What can hang from each mark:
puno: bokun kulag lavebib nalo vodit
lavebib: puno taboz
nalo: puno taboz
vodit: taboz
bokun: puno taboz
taboz: lavebib nalo vodit
kulag: puno taboz

Every row comes from one small tree of marks. Brackets hold a mark, then the marks that hang from it, in alphabetical order. Every link used is in the known rows. Which tree was each row made from?
Known rows:
[bokun puno taboz]: [-31 -33 -35  42  30  53 -14  -3 -46   3 -24  -8  25  30   2  27   2  -9
  28  25  -5  19  51 -20 -29]
[bokun taboz]: [-38 -48 -29  50  17  34   3   2 -33  -8 -21 -23  25  31   3   5  20  17
   9  21  -4  22  45 -19  -8]
[kulag puno taboz]: [-53 -63 -27  60 -18  24  28  12 -43 -26  -4 -18  29  33  25 -10  -9  46
  47 -10   1  60 -17 -42 -18]
[nalo [puno bokun [kulag taboz] lavebib vodit]]: [-29 -17 -30 -22  -3  -1  21 -23 -24  29 -10   2  -7 -30  16 -10   8  16
  25 -26  45  10   4  18  -3]
[vodit [taboz nalo]]: [-40 -27 -31   6 -11  16  14   4  14 -24  -5 -11  14  14  11   2  20  29
  -9  12 -33  25  11 -24  16]
[lavebib [puno kulag nalo] [taboz vodit]]: [-40 -40 -10 -56  13  -5  14 -21  14  -2 -26  -3  -4 -22  -8  15  19  23
  27  14  35 -13 -44  16 -17]
[nalo [taboz lavebib]]: [-32 -70 -34  50   8  13 -31  -1 -33 -21 -20 -17  21  20   9   1  23   5
  25 -33  16  24  -6 -27 -13]
[kulag [puno bokun lavebib nalo vodit] taboz]: [-20 -39 -27   0 -35 -27  45  33 -20  18  16 -36   9 -26  -3 -28  28  26
  49 -16   2  34  -6  -2 -19]
[taboz vodit]: [-32 -73 -39  46   4  16   7   9 -27 -17 -10 -43  14  -6  15  21  34  18
  -7  13 -20  32 -46  -8  -5]
[vodit taboz]: [-39 -42 -23  16  11  24  19   1 -14 -21 -12 -12  22  25  11   0  15  25
  -9  13 -26  18  14 -24 -13]
[puno bokun kulag lavebib nalo]: [-22  -6 -33 -25  -6  -3  23  -5  34  42  -3 -76 -10 -32 -13 -10  59 -11
 -17 -12  34 -25  -1  31   5]
[nalo [puno kulag [vodit [taboz lavebib]]]]: [-45 -32 -38 -28  21  10   4 -36 -11  -2 -26  10 -10 -20  27   4 -14   8
  17 -29  29   9   4   5 -17]
[kulag taboz]: [-48 -49 -30  49 -11  21   8   7 -47 -23  -5 -13  33  38  15  10  23  29
   5   3   0  43  -3 -35   1]
[kulag [puno nalo] [taboz vodit]]: [-34 -70 -40  37 -31  12  24  34 -26 -19  -1 -18  18  -9  25  -1  11  33
  62  -7 -19  63 -38 -28 -22]
[taboz lavebib [nalo puno] vodit]: [-28 -54 -59  27 -32  -9 -31   4  -6 -38   2 -19 -21 -46   1  14  11   3
  18 -45 -17  53 -67  -2 -12]
[puno [kulag [taboz nalo]] vodit]: [-70 -31 -46 -13  -6  -8  21 -35   0   6 -18 -16   7  -3  38  26  35  22
  -9   3  30  28   1  -7  43]
[lavebib [puno bokun nalo vodit] taboz]: [ 14 -20   9 -72  -7 -36  24  18  -2  11 -15 -23   6 -15 -26 -11  20  20
  27  39  31 -32 -18  14  -5]
[puno bokun kulag lavebib nalo [vodit taboz]]: [-20  -4 -32 -79   1 -33  46 -14  35  51  -4 -42 -16 -55  -5 -12  63 -10
 -15  -5  13 -26  26  41  -1]
[puno bokun kulag [nalo taboz] vodit]: [ 16 -23 -32 -55  -5  -5  12   3  23  45 -41 -39   4 -27  39  -1  48 -14
  23  22  49 -29  20   8  43]
[lavebib [puno vodit]]: [-47 -46 -10 -20  21 -18  22  -4 -14   0  11 -47  28   6  10  13  11  36
  25  26  24   0 -33   7 -10]
[kulag puno]: [-45 -63 -25  57   5  29  24  12 -15 -17  -9 -60  20  20  17 -12 -11  37
  29   0   4  32 -27 -26 -14]
[taboz lavebib nalo]: [-47 -39 -49  37 -27 -14 -22   0   5 -35   5 -60  -5  -1 -16  10  32   1
 -22 -33  -8  35 -37 -13   4]
[taboz [nalo puno] vodit]: [-22 -45 -48  22 -22  21 -13  16   5 -21  -3 -11  -1 -32  23  14   5  26
  25  -1 -16  41 -48 -11  25]
[kulag [taboz [nalo puno] vodit]]: [-34 -45 -45  31 -37  16  -5  14 -29 -28   0  22  12  -9  27  15   9  33
  35  -7 -14  64 -32 -27  16]

Which tree is each row?
[-72 -28 -20 -45   3 -23  27 -34   4   2   2 -16  17   0  30  23  15  38
  30  13  45  14 -24   6  13]  [lavebib [puno [kulag [taboz nalo]] vodit]]
[-39 -35 -33 -16   0 -10  22   2   4  -8  -5 -19  13  -5  15   9  28  25
 -12  19 -24  19  10 -10  22]  [puno [vodit [taboz nalo]]]
[-11 -38 -26  -1  -8 -16  40  30   0  31   4 -58   2 -34 -13 -32  26  14
  46   0   0  10  21  13 -23]  [kulag [puno [bokun taboz] lavebib nalo vodit]]
[-41 -71 -36  33   4  15  11  28   4   8   7 -37  14 -28   3 -19  18  29
  65 -31  -4  27 -23  -6 -24]  [kulag [puno lavebib [nalo [taboz vodit]]]]
[-43 -34 -39   9 -20  -9  -1  -5   5 -39   0 -15  -2   4  -7   1  24  10
 -15 -23 -34  36  -4 -17 -13]  [vodit [taboz lavebib nalo]]
[-52  -9 -48  12  18  49 -14 -32   0   9 -31  -4   6  13  17  36   7 -11
  21  18  13  17  51 -11   6]  [bokun [puno kulag] [taboz nalo]]
[-50 -30 -42  -5  37  26   3 -32 -17  21 -27 -38   9   0  26  43  11 -12
  -2  13  28  -1  -2   1  -2]  [bokun [puno kulag vodit]]
[ -1 -19 -40  15 -44  -7 -26  10  -1 -27  -2 -37 -17 -18  -7 -10   3  -3
  11 -36   7  27 -35  -8   2]  [taboz lavebib [nalo [puno bokun]]]
[-17 -20 -41 -22  -4  -4  24  -9  20  43 -14 -43 -17 -48 -13  -4  65 -15
   6  -2  15  -7  26  37 -12]  [puno [bokun [taboz vodit]] kulag lavebib nalo]
[-31 -54 -34  11   2   4  27  31   5   5  -4 -68  16 -13  16  -8   7  24
  35   6   4  15 -18 -12  -2]  [kulag [puno nalo vodit]]
[-14 -35 -23   2   5 -27  32   3 -29  34   0 -42   3 -22 -24 -14  53   7
  -4  10   0   3  39  24 -12]  [puno [bokun taboz] lavebib vodit]
[ -7 -19  -1 -61 -13 -33  38   4   6   1   6 -28  15  -9  10  -4  15  32
  27  40   4  -2 -18   9   0]  [lavebib [puno bokun [vodit [taboz nalo]]]]
[-12 -19 -27 -36  -8 -14  22 -12  22  34 -22 -36 -28 -51 -32  -9  64  -9
 -17 -12  24 -22 -13  34  -4]  [puno bokun kulag [lavebib [taboz vodit]] nalo]
[-40 -46 -28 -21   2 -42  -5   4  -8 -11  16 -62   5 -15 -17  11  27   0
  18 -19  18   6 -43  15 -39]  [taboz [lavebib [puno nalo vodit]]]
[-39 -38 -21 -23   2 -15   7  -1  -3 -28   8 -19   8   3 -12  -1  15   9
  17 -16 -15  14 -13  -2 -55]  [vodit [taboz [lavebib [puno nalo]]]]
[-45 -35 -29 -10  25   8  12  -4 -19   9   8  10   6 -25   0 -11  -2  29
  23 -27   0  10  11   9 -22]  [nalo [puno lavebib [vodit taboz]]]
[-69 -17 -39 -21  32   4   0 -43  -4  27 -16 -12 -11 -25 -17  30  25  -4
 -12 -16  26  -3   5  17  -1]  [bokun [puno kulag [lavebib [taboz nalo]] vodit]]
[-71 -22 -46  -8  20  10  11 -18  35  31   7 -65  -1 -25 -10   7  53   1
 -17 -30  31 -14  -1  23   0]  [puno kulag lavebib nalo]
[ -7 -38 -16 -12 -12 -23  40  28   2  23  -4 -52  -8 -36 -29 -36  23  20
  27  -8   8  -2 -11  11 -17]  [kulag [puno bokun [lavebib taboz] nalo vodit]]
[-42 -14 -34 -15  -4  33   9 -15  22 -17 -15  14   2   0  28   0  -8  27
  12  -4  -7  19  15 -18  16]  [vodit [taboz [nalo [puno kulag]]]]
[-23 -18 -29 -24  12   2  19 -23  -6  35 -12 -25 -12 -38  11 -10   7  10
  14 -20  47  -8  -3  27   0]  [nalo [puno bokun kulag lavebib vodit]]
[-51 -36 -64  15   6  16 -27 -40 -14  -7 -28   0 -20 -24   3  46  21 -32
  21 -15  -5  43  10   4 -32]  [bokun [puno kulag] [taboz lavebib nalo vodit]]
